(in the rows, 128 means zero)
Known rows, with every way that one mark hangs from another
J[K[N] S]: [ 85 125 103 145  93 146 147 112 124 103 136 157 124 119 111 170  66 130
 169 151 155 147 197 117]
J[K[N[Z]]]: [115 136  96 130 113 144 164 106 127 134 131 127 129 133 118 138  97 103
 173 139 114 143 186 116]
L[C[S]]: [165 135 130 118 154 140 140 117 148 138 132 127 133 119 124 142 114 111
 159 170 175 143 132 119]
M[Z[C[K S]]]: [150  93 137 123 145 185 169 107 150 139 136 130 156 122  94 147 115 107
 138 165 187  98 153  97]
K[C[L Z] N]: [142 110  82 157 110 158 149  88 144 116 117 135 198 120 117 171  46 102
 153 101 134 158 252 130]
S[C]: [154 134 157 135 125 105 109 131 143 135  94 147 121 124 108 132 114 137
 133 131 134 123 124 127]
L[C[K]]: [157 123 128 110 151 146 144 137 160 115 152 129 126 121  91 155 119 131
 140 148 174 133 138 120]
K[N[Z[C[L S]]]]: [165 126  84 139 150 146 163  85 151 140 141 100 183 123 126 138  62  78
 189 168 148 150 185 123]
M[Z[C[L]]]: [140 125 128 133 141 156 160  99 129 135 116 127 177 123 100 154 113 117
 117 121 139 115 167 138]
C[L Z[M]]: [145 131  92 131 128 141 134  93 143 134 118 104 194 149 119 132  72 132
 132 106 143 149 211 134]
K[C N[Z]]: [122 145  89 133 121 140 155 121 128 131 140 117 138 128 125 141  99  95
 169 127 120 146 181 125]
S[J[K]]: [141 118 139 124  83 137 125 145 120 136 121 154 132 106 111 173 128 146
 135 161 138  99 138 127]
M[Z[N]]: [ 98 150 113 137 127 130 116 127 144 144 101 136 135 148 129 120 111 117
 116  95 113 128 148 112]
M[Z]: [114 130 125 142 125 141 152 108 117 129 104 136 138 143 113 123 140 116
 109 109 118 113 139 134]
S[C[L] J[K[N]]]: [164 113 131 173  69 117 105 124 145 129  75 170 166 103  83 182  54 130
 158 146 135 119 189 127]
N[K[C[S Z]]]: [156  95 137 119 106 166 171  84 136 132 129 136 183 116 134 195  72 109
 169 151 181 114 198  88]
C[K L Z]: [176  85  95 133 124 153 158  81 154  97 131 133 194 138  98 156  73 124
 135 121 149 133 206 131]
N[Z]: [145 148 106 112 138 116 155 110 123 129 136 114 130 144 128 117 138 114
 147 139 111 131 126 143]
C[K[N] S Z[M]]: [132  99  79 150 126 174 135 104 173 139 133 101 173 149 113 120  40 105
 163 138 184 148 227  87]
L[C[Z]]: [164 145 120 107 158 142 152 110 154 133 129 127 139 128 115 155 109 124
 131 127 145 150 175 146]
M[Z[C N]]: [106 155 132 115 150 147 120 143 158 164 121 124 133 128 124 142 110 121
 114 112 131 120 153 107]
L[C]: [146 150 132 112 153 130 136 135 143 131 136 127 120 120 114 147 129 128
 136 138 150 143 129 136]
S[C[L Z[N]]]: [175 136 118 139 126 102  94 100 182 135  78 150 178 138 117 147  39 131
 140 101 123 153 204 124]
S[C[Z]]: [174 129 144 130 130 117 126 106 153 137  87 149 141 133 110 140  94 133
 128 120 129 130 170 137]
N[K]: [120 117 148 128 113 125 142 120 125 121 132 125 140 127 126 163 111 127
 139 129 142 108 127 104]
C[K S]: [156  85 121 130 126 154 142 111 148 118 142 132 147 129 115 132 103 115
 156 169 179 120 138  96]
Z[C[S] N]: [137 136 133 108 153 145 101 145 173 167 144 117 137 111 148 140  82 119
 156 163 166 136 143  85]
J[K[N]]: [ 99 116 118 147 103 156 138 124 130 134 122 142 127 117 117 149  88 118
 154 129 131 139 188 103]

Rows
[135  86 100 160 122 159 135 114 159 118 136 126 146 129 115 126  70  95
 167 155 169 135 169  89]  C[K[N] S]
[151 106  78 145 131 147 162  95 154 117 143 112 147 145 116 115  78  80
 186 164 153 139 165 104]  C[K[N[Z]] S]
[183 138 129 125 127 128 122 140 148 141 127 134 138 106 118 160 118 119
 151 190 173 118 112 137]  L[C[S[J]]]
[152 123 121 120 146 157 126 116 149 161 141  93 189 120 123 138  76 126
 160 166 192 136 169 102]  Z[C[L S] M]
[145 124 110 114 123 171 140 108 141 159 131 114 178 130 132 145  76 122
 160 144 185 140 212  98]  K[C[S Z[M]]]
[132 108 139 116 145 174 165 126 144 133 140 127 142 124  84 152 130 122
 113 135 162  97 152 113]  M[Z[C[K]]]
[152 114 139 133 113 112 128 121 153  89 124 168 124 127  78 159  82 150
 152 162 184 120 142 126]  J[S[C[K]]]
[109 120 130 107  87 159 158 119 109 107 151 174 135 101 106 202  95 150
 170 167 184 130 191 113]  J[K[C] S]
[132 162  76 118 157 144 150 138 169 136 160  82 132 151  89 123  83 109
 172 138 167 159 179 114]  L[C[K[N[Z[M]]]]]
[141 148 120  98 141 133 163 108 138 147 156  75 188 137 113 166  83 126
 166 146 165 119 166 108]  N[K Z[C[L] M]]
[128  98 102 159 134 176 163 104 155 118 127 123 181 126  77 158  72  99
 132 117 155 120 206 117]  M[Z[C[K[N] L]]]
[119 120 117 153  77 142 119 148 130 136 117 148 131 106 111 168  93 125
 147 147 128 114 168 121]  S[J[K[N]]]
[162 110 129 169  92 115  93 157 169 121 100 151 130 117  79 153  75 126
 138 145 146 105 144 123]  S[C[K[N]] J]
[110 160  96 114 136 133  92 138 171 162 123 101 150 153 143 119  67 140
 130  98 137 155 196 103]  C[Z[M N]]
[142 107 131 163 119 126 112 136 170 119 106 144 125 126  84 136  71 120
 148 125 149 132 163 104]  S[C[K[N]]]
[134 146 139 126 107  94 114 104 174 112 100 161 145 137 118 192  26 146
 157 131 164 130 188 107]  J[S[C[Z[N[K]]]]]
[160 126 142  96 146 142 179  99 138 149 156  99 153 121 133 166 103 102
 180 189 170 105 130  96]  N[K Z[C[S]]]
[131 124  70 139 132 152 147 111 159 138 148  85 155 157 114  99  68  94
 188 158 173 145 178  89]  C[K[N[Z[M]]] S]
[140 122  76 125 128 146 106 116 187 130 132 107 196 156 112 137  32 139
 142 102 162 154 228  96]  C[K L Z[M N]]
[178 126 115 142 114 105 140  68 148  92  93 168 179 134  95 170  46 140
 150 139 156 145 204 161]  J[S[C[L Z]]]
[128 146  85 119 118 148 103 122 166 150 125 113 202 138 130 158  39 137
 149  95 155 163 244 102]  K[C[L Z[M N]]]
[102 150 115 115 120 131 107 129 168 155 126  97 161 151 142 154  52 140
 141  99 150 135 195  80]  C[Z[M N[K]]]
[168 123 169 131  80 116 107 147 135 145  89 174 125 102  91 177 111 153
 140 164 143  95 134 126]  S[C J[K]]
[164 110 105 126 115 155 155  86 134 117 122 141 199 120 117 176  78 122
 142 115 143 142 223 137]  K[C[L Z]]
[128 150  81 127 130 130  98 112 172 147 115 104 191 154 135 129  43 136
 138  93 137 163 218 112]  C[L Z[M N]]
[172  78  84 181  89 143 122 110 159 105 122 135 192 119 101 156  50  98
 167 170 168 119 172 115]  C[K[N] L S[J]]
[110 143 122  95 153 155  88 183 188 166 168  92 134 128 113 138  76 149
 138 134 184 133 163  71]  Z[C[K] M N]
[161 103  93 173  79 145 117 116 138 124 114 140 197 101 120 177  54  96
 173 163 160 128 188 121]  K[C[L S[J]] N]
[128 142  99 111 125 160 103 127 170 173 129 112 174 135 148 142  47 126
 166 132 180 155 221  75]  K[C[S Z[M N]]]
[159 102 138 129  82 148 130 125 124 143 118 156 146 103 121 168 111 129
 159 192 162  99 139 110]  C[S[J[K]]]
[153  86  74 163 119 156 152  82 165  97 125 128 192 139  98 151  41 103
 146 108 141 150 236 126]  C[K[N] L Z]
[162 131 129 104 140 130 178  94 133 127 152 100 182 123 115 182  94 113
 164 151 146 114 153 122]  N[K Z[C[L]]]
[132 171 117  85 161 139 143 142 140 169 161  76 134 137 121 122 125 130
 148 151 149 132 143 123]  N[Z[C M]]
[145 112 119 111 144 164 130 137 161 138 162  95 180 122  89 152  81 144
 141 143 192 127 178 102]  Z[C[K L] M]
[153  82  88 155 125 170 152  88 170 117 128 127 166 137 117 135  51  92
 162 145 164 142 213 100]  C[K[N] S Z]
[103 143  82 130 103 134 175  95 119 103 145 144 125 134 112 158  75 115
 189 163 139 149 195 131]  J[K[N[Z]] S]
[102 167  76 138 134 126 133 129 138 148 135  80 136 157 126  96  93 106
 160 119 121 155 168 123]  K[N[Z[M]]]
